Each row was made from one path, in order. Every step used is in the known rows, and no mark comes twice. Write each row's path.
In the rows, 128 means zero.
Known rows
R, U, L: [115 160 134  97 125 115 160  73  96 112  58 184 118 134 129  97 133 139
 160 118  96 128 144 104 130 128 117 130]
Y, R: [128 110 147 153 111 127 114 109 156 131 151 156 138 115 117 135 150 151
 127 120 147 129 113 130 139 104 148 116]
R, U, L, F: [120 166  92  97 131 106 168  86  84 111  56 168 107 134 114 104 123 111
 152 146  83 138 146 140 124 130 120 143]
L, F: [139 138 107 144 109 120 136 127 141 132 119 143 101 103 107 126 122 113
 137 131 113 137 140 147 112 118 135 136]
F, L, Y, R: [147 124 129 185 127 129 105 120 157 127 199 122 141 144  93 102 148 116
  97 159 149 106 111  93 132  70 130 114]
L, Y, R, U: [135 121 133 134 128 124 111 120 145 129 191 123 120 158 108 196 163 118
 113 173 109 125 122 125 157  43 144 126]
L, Y: [154 148 133 157 120 121 112 144 161 138 194 128 111 112 105 167 134 106
 110 130 117 117 133 103 125  97 130 127]
P, U: [132 137 158 139  98 153 128 120 185  92 114 168 102 120 108 183 147 146
 147  69 147 129 130 117 145 118 124 138]
P, H, R, Y: [127 119 121 136  91 137 175 158 156 122  71 117 120  91 112 115 149 159
 196  87 161 113 137 118  84 150 120 128]
R, U: [119 129 146 106 102 133 135 101 124 130  86 160  97 134 126 129 133 152
 163 137  97 133 148 117 134  70 130 137]
R, H, P, U: [130 101 130 126 121 158 120 169 118 126  77 129 112 106 128 128 103 155
  87 127 143 149 120 132 150 149 108 141]
P, U, R, H: [109 148 155 117 123 152 117 160 124 127 122 115  95 146 141 156 104 122
 111  25 159 116 132  96 157 111 114 129]
Y, R, H, P: [130  71 118 140 137 132 105 158  92 164 108 115 147 103 139  72 110 154
  71 176 145 149 102 149 140 137 131 118]
F, L, Y: [153 145 129 172 119 129 116 127 148 131 166 130 117 132  95  88 122 115
 117 149 125 104 133  77 111  75 112 126]
U, R, H, P, Y: [123 140 135 118 149 145 117 195 100 163 109  88 123 126 185  73  69 130
 134  96 119 126 137 133 106 174 123 133]
U, P, Y: [126 156 145 108 138 120 130 106 168 119 167 113 136 129 156 166 105 104
 199  70 116 122 156 142  82 183 131 140]
L, Y, R, H, P: [149  86 106 157 149 127  92 184 104 168 179  85 146 112 124 124 117 119
  35 198 132 138  99 139 147 116 128 119]
L, Y, R, H: [138 116 112 154 122 114  92 162 123 163 220  80 132 129  99 162 134 108
  56 162 146 128 118 109 156 106 137 114]
H, R, Y: [130 131 126 157 114 128 156 133 138 127  77 139 110 112 125 117 138 127
 217  50 145 122 138 106  82 132 132 137]
R, H: [122 127 127 125  93 120 118 142 104 163 114 124 110 108 116 104 101 139
 111 123 133 134 145 100 133 128 121 124]
F, L, Y, R, U, P: [131 116 129 115 173 118 116  78 123 116 213  96 140 185 125 125 133  91
 129 163 119 106 123 119 126  48 120 127]
U, R, Y: [125 141 139 144 133 124 131 144 125 154 130 125 104 132 150 145 105 150
 197  25 144 122 148  88 113 121 133 132]

Write each row's path
[118 140  93 112 141 105 160  75  95 108  92 165 131 151 114 110 148 116
 134 165 107 138 123 158 140 128 138 130] => Y, R, U, L, F
[134 145 100 145 142  98 114 136  92 147 188 103 153 128 104 130 127  97
  58 149 148 128 114 100 151 159 124 109] => U, L, Y, R, H
[149 124 135 168 130 120 100 135 169 135 222 121 135 127 101 184 157 113
  96 146 138 122 106 124 143  87 146 116] => L, Y, R
[128 128 148 128  95 147 168 144 168 105  70 141 124  76 115  67 162 130
 146  89 145  91 120 136  91 125 118 117] => P, H, R
[113 153 146  67 141 126 139  89 145 113 141 116 118 162 165 181 111 110
 217 103  90 128 170 148  98 136 131 150] => R, U, P, Y
[117 134 154 111 118 141 160 104 123 104  45 163  99 137 134  95 153 108
 185  90 103 110 133 122 107  60 128 136] => H, R, U
[113 143 147 120 126 129 114 159  87 165 127 108 105 126 150  85  89 117
 114  54 137 113 141  92 134 109 119 119] => U, R, H
[131 122 116 124 114 140 122 182 117 161  94 102 127 109 151  92  85 148
 127 167 115 149 146 143 108 197 124 139] => R, H, P, Y
[148 174 120 149 143 104 135 113 130 120 161 153 133 110 109 134 134  98
 108 113 118 112 126  91 120 150 116 121] => U, L, Y
[111  96 148  61 130 126 143  89 141 114 148 107 144 130 137 158 147 151
 135 151 130 117 124 169 135 104 127 119] => Y, R, U, P, H
[146  90 112 155 146 151  91 188 138 125 179  91 135 130 113 195 135 125
  34 169 157 135  93 144 171 123 122 130] => L, Y, R, H, P, U
[135  98 121 131 122 134 116 168  85 171  79 123 123  90 140  59  83 149
  92 158 120 146 125 132 125 146 115 130] => R, H, P
[137 108 138 157 135 146 116 145 172 125 132 136 155 118 153 120 135 159
 146 169 129 143 114 174 110 168 150 130] => H, P, Y, R
[120 132 124 108 157 134 154 102 117 102  68 160 161 152 162  92 137 155
 160 179 102 141 120 163 119 180 136 135] => H, P, Y, R, U, L
[153 125 121 163 180 141 126 129 155  77 155 155 160 123 120 162 157 119
  68 138 148 128  77 145 151 163 121 127] => H, P, U, L, Y, R
[110 137 144 113 104 138 126 112 162 115 130 133 125 173 137 178 156 153
 185 160 116 137 148 142 136 111 156 136] => P, Y, R, U
[114 106 149 116 111 131 126  95 132 126 123 155 120 149 123 144 157 154
 145 151 119 139 127 134 153  59 146 125] => Y, R, U
[112 127 121 134  95 128 110 153 143 149 158  92 139 146 127 149 122 144
 131 146 153 142 145 127 135 172 147 124] => P, Y, R, H
[132 134  72 118 151 131 152 152  81 102  39 138 122 105 121  92  95 116
  78 142 127 155 116 158 136 206 100 145] => R, H, P, U, L, F
[107 163 128 102 125 122 152  83 133  98  97 157 147 172 140 135 152 144
 180 143 114 134 144 136 130 170 143 130] => P, Y, R, U, L
[141 131 139 137 125 146 131 151 161 127  99 144 130 103 154 102 109 153
 165 148 108 141 136 154  96 177 134 140] => H, P, Y
[110 125 124  99 135 113 110 123 130 141 193  67 154 149 154 164 104 104
 145 108 150 132 143 150 115 194 140 127] => U, P, Y, R, H
[146 112  92 151 169 111 116 153  76 147 152 108 167 110 131  88 116 108
  34 182 137 135  92 130 141 176 117 113] => U, L, Y, R, H, P
[118 103 127 138 103 122 106 138 111 161 141 116 134 122 117 118 125 142
  95 135 159 138 123 116 153 119 139 113] => Y, R, H
[113 101 149  84 155 117 124  68 119 121 154 129 136 155 151 161 137 117
 160 112 118 129 126 155 135  81 138 128] => Y, R, U, P
[130 150 105 145 140 123 118 135 127 104 178 112 142 146  94 194 149  98
  55 123 169 128 109 103 172 163 117 119] => P, U, L, Y, R, H
[110 150 137  81 115 134 199  96 112  84   4 165 130 106 125  53 162 129
 162 110 119  92 127 129 105 138 104 121] => P, H, R, U, L
[115 127 153  73 146 117 134  75 114 125 127 138 113 143 151 145 111 114
 176  95  91 129 146 136 114  90 122 139] => R, U, P
